In the rows, zero is written as 128.
Known rows, with every step that occurs:
zepod -> zilokel -> latek -> dabik -> nuzim -> piruz: [133 106 106 177  76 166 116 140 101 128 161 130  98  96 100 157 116 161
 103 107 133 141 142 130]
dabik -> latek -> gure -> nuzim: [180 145 110 135  72 176 117 129 131 138 165 134 149 125 109 134 163 177
 128 141 121 125 130 147]
zepod -> zilokel -> latek -> lopip: [143 121 134 183  63 163 152 138 125 132  99 167  92 139  71 126 173 131
 156 106 120 170 153 121]
dabik -> latek -> gure -> nuzim -> lopip: [194 146 119 137  76 187 101 161 123 132 171 122 137 124 100 114 165 184
 135 131 144 134 145 151]
gure -> latek: [150 120 106 140  32 158 157 105 119 121 145 173 121 143 110 114 181 133
 152 127  91 153 150 120]
zepod -> zilokel -> latek: [131 102 132 170  36 156 154 110 127 137  96 177 101 134  70 130 175 111
 156 102 117 169 134 104]
piruz -> nuzim: [132 111  98 164  24 123 126 107 142 133 160 180  90 117  90 149 168  99
 162 143 103 183 137 115]
zilokel -> latek -> dabik -> nuzim -> gure: [166  89 100 150  88 135 105 162  92 147 181 129 105  85 119 149 142 166
 105 117 142 113 137 142]
nuzim -> lopip -> latek -> gure: [192 127 119 117  38 176 127 147 127  95 161 146 114 130 100 134 202 135
 137  98 139 141 166 150]
nuzim -> dabik -> latek -> gure: [188 118  98 113  71 187 112 152 149 123 168 119 121  91 109 144 167 164
 127 128 135 128 150 159]
nuzim -> dabik: [151 111 109 138  43 158 130 121 142 117 164 169 111 112  97 133 181 107
 148 124 119 165 151 126]
zepod -> zilokel -> latek -> lopip -> nuzim: [133 120 128 171  49 161 141 138 117 136 115 179 122 137  92 123 166 125
 143 110 128 160 148 136]
zilokel -> zepod: [143 115 110 156  13 135 167  77 118 131 120 179  94 136  99 140 210  77
 171  96  76 186 116 114]
zepod -> zilokel -> latek -> gure -> nuzim: [141 139 137 180  53 166 128 122 118 145 115 146 126 135  74 106 160 157
 127 110 135 151 132 118]
piruz -> nuzim -> lopip -> latek: [152 106 109 150  25 141 122 143 141 108 178 166  92 121  93 145 173 105
 151 125 141 175 168 140]
gure -> nuzim -> dabik -> latek -> lopip: [170 142 116 158 104 183 115 164 144 130 186 132 141 118 111 126 149 174
 128 154 145 143 164 166]
lopip -> nuzim -> dabik -> latek -> gure: [176 117  92 100  57 185 101 152 141 127 187 133 151  89 130 143 161 158
 114 132 141 118 145 175]
piruz -> nuzim -> dabik: [130 106  97 162  35 135 110 128 155 127 182 160  88  94  93 141 156 107
 147 144 128 184 153 129]
gure -> nuzim -> lopip -> latek: [161 132 134 147  43 165 132 133 122 107 178 167 142 151 100 120 184 123
 137 118 144 156 162 140]
dabik -> latek: [170 109 104 125  56 166 142 118 139 133 145 166 125 126 106 156 178 129
 156 133 104 143 132 132]
dabik -> nuzim -> gure -> latek -> lopip: [188 118  99 149  79 159 117 164  96 122 194 122 120 121 127  97 155 193
 117 130 113 128 178 144]
gure -> latek -> dabik -> nuzim: [151 118  88 135  64 160 135 143 106 123 181 141 125 121 137 136 141 167
 128 134  98 131 162 151]
dabik -> latek -> lopip: [183 127 106 138  82 172 140 145 137 127 147 156 116 131 106 153 177 149
 159 138 108 143 151 149]
piruz -> nuzim -> lopip -> latek -> dabik: [150 119 103 146  47 142 117 164 130 103 193 149  81 110 114 167 161 115
 140 141 147 169 160 155]

Rows:
[169 147 121 133  45 166 132 113 128 109 173 152 153 143 112 135 186 144
 116 125 126 130 148 148]  lopip -> latek -> gure -> nuzim
[160 113  90 131  69 165 121 131 110  94 220 138 127 104 138 187 142 146
  92 121 126 121 158 160]  lopip -> latek -> dabik -> nuzim -> piruz
[192 121 102 122  78 164 106 161 109 131 191 143 140 112 136 137 174 158
 121 150 132 124 137 156]  dabik -> latek -> lopip -> nuzim -> gure
[157 139  99 152  52 160 119 119 109 111 190 174 131 122 117 142 169 131
 124 129 112 151 144 139]  latek -> lopip -> nuzim -> piruz
[175 108  95 131  73 144 100 152  95 124 203 131 110  98 130 149 156 150
 117 137 122 132 138 135]  latek -> dabik -> nuzim -> gure
[146 112 107 167  28 135 110 139 135 128 166 170  78 115  80 129 168 110
 171 131 125 192 152 118]  piruz -> nuzim -> lopip
[160 144 127 141  66 165 127 155 112 101 191 150 131 140 122 141 172 134
 127 135 151 149 156 154]  gure -> nuzim -> lopip -> latek -> dabik
[129 115 125 165  58 157 148 134 117 132 109 161  88 123  92 150 162 120
 145 119 125 162 127 118]  zepod -> zilokel -> latek -> dabik
[172 122 105 140  29 153 108 155 139 106 180 138  90 110  96 141 175 135
 137 119 146 159 168 153]  piruz -> nuzim -> lopip -> latek -> gure
[163 127  97 174  62 131 113 158 112 126 190 130  82 109 116 103 157 167
 130 162 120 163 159 131]  piruz -> nuzim -> gure -> latek -> lopip
[154 114 130 165  59 154 118 156  97 136 140 155 115 118 101 111 170 141
 120 120 146 151 139 126]  zepod -> zilokel -> latek -> lopip -> nuzim -> gure
[170 124 117 122  54 166 136 157 119  93 172 156 103 129 120 159 187 116
 141 120 139 150 159 152]  nuzim -> lopip -> latek -> dabik
[150 131 100 139  57 172 129 153 125 114 186 155 140 122 134 101 162 153
 125 135 125 145 180 167]  gure -> latek -> lopip -> nuzim -> dabik
[168 115  84 137  63 163  91 161 162 134 188 112  97  71 106 151 143 165
 126 150 143 147 151 162]  piruz -> nuzim -> dabik -> latek -> gure
[157 102  97 111  52 175 115 138 142 129 185 160 153  99 128 147 160 128
 128 138 137 135 144 162]  lopip -> nuzim -> dabik -> latek
[148 130  99 135  54 156 151 128 110 116 158 157 109 131 130 135 168 143
 141 143  97 147 143 135]  gure -> latek -> dabik
[157 120  85 147  72 158 107 128 104 113 206 140 111  99 124 169 136 150
 112 127 111 138 143 138]  latek -> dabik -> nuzim -> piruz
[181 150 103 147  79 182 102 121 120 127 194 119 144 109 112 140 147 192
 100 141 128 121 127 142]  dabik -> latek -> gure -> nuzim -> piruz
[180 102  98 116  70 151 111 157 100 105 216 128 124 105 143 167 162 146
  97 130 137 115 153 156]  lopip -> latek -> dabik -> nuzim -> gure
[132 101 114 166  67 160 129 148 112 139 132 147 103 113  96 151 133 146
 132 107 126 146 147 135]  zepod -> zilokel -> latek -> dabik -> nuzim
[146  98  90 147  59 152 107 147 163 136 186 140 100  83 104 155 141 134
 140 154 138 162 150 149]  piruz -> nuzim -> dabik -> latek
[197 114 107 116  46 179 110 162 122 102 184 131 128 121 106 136 174 160
 125  87 139 125 185 166]  dabik -> nuzim -> lopip -> latek -> gure
[164 151 117 148  48 159 120 111 121 129 160 154 137 136  99 118 179 147
 136 131 112 147 132 127]  latek -> gure -> nuzim
[144 143 114 171  52 152 120  89 113 121 188 167 136 130 100 128 161 133
 120 136 115 159 127 109]  gure -> nuzim -> piruz
[156 138 130 162  47 157 119 130 116 127 165 170 127 145  87 102 179 127
 156 126 128 174 148 117]  gure -> nuzim -> lopip
[172 111 123 127  33 166 142 133 129  98 161 172 116 141  98 139 200 107
 152 104 132 158 165 138]  nuzim -> lopip -> latek
